Each row was made from one walk, in order. Every step used is in the known rows, and no mark comes twice. Write each row's walk.
In the rows, 128 means zero.
Known rows:
lasagav, fele, petan: [130 137 156 138 145 140 124 122 154 120 121 152 148  25 142 163 114 129
 142 129 108  79  95 158]
petan, fele, kubiv, tipo: [ 76 117 110 124 124 142 117 121  77 142 112 130 122 133  66 121 185 215
 205 119 107  50 148  84]
zetar, fele, bugutu, tipo: [169 134 113 125 129 130 125  99 118 141 162 133 116 122 130 139  71 116
  79 126 142 208  91 139]
zetar, fele, kubiv, tipo, difuvi: [ 80 107 174  85 129 111 128 197  92 115 103 137 120 149 137 134 153 165
 161 115 136  57 170 124]
kubiv, tipo, bugutu: [145 114 119  99 123  93  89  91 112 127  75  73 141 183 117 105 157 106
 140 129 150 118 140 148]
bugutu, tipo, difuvi, fele: [136 139 122 117 113  85 150 176 160 159 147 143 114 107 150 132 132  71
 109 161 141 108 142 144]
tipo, bugutu, fele, kubiv: [120 114 118 179 142 149 164 103 113 139 134 127 125 135 100 124 161 124
 152  91 119 203 114  88]
kubiv, tipo, difuvi: [ 93 114 171  77 125 117 106 177 112  95  94 113 123 159 151 132 130 145
 138 145 141  34 180 141]
zetar, fele: [154 140 158  92 132 104 121 136 122 158 153 147 129 148 132 102 133 153
  79  98 128 157 101 151]
zetar, fele, lasagav: [144 148 146 144 133 174 126 121 134 110 155 159 141 153 155 109 112 184
  97  76 106 191  78 105]
tipo, difuvi, fele: [127 138 136 105 114  83 156 178 163 150 142 132 126 120 172 117 151  87
 103 167 142  90 151 151]
zetar, fele, petan: [152 148 158 117 145 127 106 141 134 137 137 167 147  61 110 140 104 142
 133  84 107 112 118 182]
difuvi, tipo, bugutu, fele: [162 123  93 159 125  78  90  86 161 130 121 105 116 197 109  89 102  15
  75 169 133 232 116 146]
kubiv, tipo: [106 127 133 100 125 128  88 108  94 109 103 107 119 137  86 102 139 188
 154 126 119  45 153 120]
kubiv, tipo, difuvi, fele, bugutu: [122 126 115  97 119  87 141 133 133 114 141 101 136 151 195 113 113  88
  91 199 163 139 143 156]
petan, fele, bugutu, tipo: [161 133  87 133 122 150 127  84 127 144 157 124 122 130 128 155  91 114
 100 160 138 179  99 124]
difuvi, fele, kubiv: [107 135 122 159 128 150 202 140 125 170 158 138 122  62  88 127 182 190
 164  90 109 113 129  87]
kubiv, tipo, bugutu, fele: [144 114  93 146 134  80  73  75 122 111 104 111 124 216 130  88 126  19
 114 163 143 205 114 137]
fele, kubiv: [107 127 151 151 138 193 191 124 110 144 146 122 125  73  84 140 165 239
 161  61 102 107 132  77]
petan, fele: [137 137 109 107 120 148 125 108 140 160 143 128 142 167 134 133 174 152
 121 167 119  94 118 121]
kubiv, tipo, difuvi, fele: [109 131 125  97 111  66 129 178 143 142 126 133 120 133 155 110 154  89
 129 173 142  63 161 147]
zetar, fele, kubiv, tipo: [ 86 118 136 115 131 120 118 135  67 140 117 140 115 126  64 106 168 214
 184  86 113  78 138  99]
kubiv, tipo, difuvi, fele, lasagav: [112 143 122 151 119 146 130 150 149 100 135 151 134 141 168 114 126 137
 130 129 118 123 121 104]
bugutu, tipo, difuvi, fele, petan: [140 147 132 135 131 113 126 167 160 139 134 165 135  28 122 160 105  83
 154 128 116  77 144 180]
fele, petan: [145 149 152 132 144 165 119 121 143 115 128 140 146  33 100 156 103 162
 149  93 101  73 138 167]

Which walk is each row?
[164 139  89 142 120 129 138  93 138 145 164 125 113  96 124 139  79  97
  91 151 142 189 103 133] => difuvi, fele, bugutu, tipo
[132 147 119 164 120 159 143 148 161 111 150 161 130 127 168 131 110 125
 114 120 116 157 107 103] => bugutu, tipo, difuvi, fele, lasagav
[158 134 119 159 149 122  86  97 149 110 115 143 146 101 120 136  97  44
 142 122 117 165 121 177] => tipo, bugutu, fele, petan
[168 127 118 117 110  89 115 107 171 156  99  62 132 153  85 106 121  96
  87 137 137 159 141 159] => difuvi, tipo, bugutu
[131 117 141 100 122 133 136 162 135 119 131 126 125 153 180 168  98  94
  99 167 155 124 143 141] => petan, fele, bugutu, tipo, difuvi
[119 102 122 119 127  97 117 100 102 140  76  87 140 158 116 117 181 118
 167 125 146 127 120 119] => lasagav, fele, kubiv, tipo, bugutu
[ 76 108 170  93 128 130 133 187  96 105  98 122 120 138 135 141 150 173
 167 119 132  37 182 115] => fele, kubiv, tipo, difuvi
[133 118 155 101 127 138 140 160 132 106 130 118 121 135 179 163  84 107
  93 148 155 129 148 143] => fele, bugutu, tipo, difuvi
[ 73 106 156  92 125 129 129 187  99 117  98 132 124 157 136 142 166 166
 171 138 135  35 178 113] => petan, fele, kubiv, tipo, difuvi
[134 122 164 102 125 142 138 173 136 117 124 131 115 125 153 164 100 115
 108 124 140  92 151 136] => bugutu, tipo, difuvi
[132 130 120 102 121  97 158 131 147 119 153 101 140 140 208 120 110  84
  72 194 163 157 136 157] => tipo, difuvi, fele, bugutu
[ 82 115 115 148 135 135 110 110  77 117 115 135 108 133  66 104 153 177
 189 110 109  98 142  84] => bugutu, fele, kubiv, tipo
[153 126 112 141 128 138 139  85 130 129 150 122 116 100 148 155  77 107
  84 159 143 187  73 121] => lasagav, fele, bugutu, tipo
[133 145 109 157 125 201 129 101 148 113 148 147 149 169 153 131 141 185
 126 126 102 145  90  85] => petan, fele, lasagav
[151 136  97 192 129 154 103  86 164  92 132 131 131 187 139  99  90  88
  94 127 111 244  89 103] => difuvi, tipo, bugutu, fele, lasagav
[136 129 100 183 135 156  91  77 135  77 120 136 137 204 153 101 108  92
 121 122 116 222  88  99] => kubiv, tipo, bugutu, fele, lasagav
[164 135 108 136 128 156 132  82 124 125 155 114 116 102 122 149  68 128
  89 131 138 183 106 127] => fele, bugutu, tipo
[125 108 120 117 127 110 115 100  99 137  80  81 140 160  96 113 173 133
 169 105 140 120 141 123] => fele, kubiv, tipo, bugutu
[114 127 156 134 139 153 182 145  99 168 156 151 124  95  94 126 167 223
 145  52 108 148 111  94] => zetar, fele, kubiv
[120 142 136 121 131 100 111 170 148 127 119 158 140  47 120 145 120  97
 171 136 117  46 159 183] => kubiv, tipo, difuvi, fele, petan
[118 114 109 182 134 138 159 110 127 147 133 122 116 130  76 117 148 121
 142 102 114 200 122  91] => difuvi, tipo, bugutu, fele, kubiv
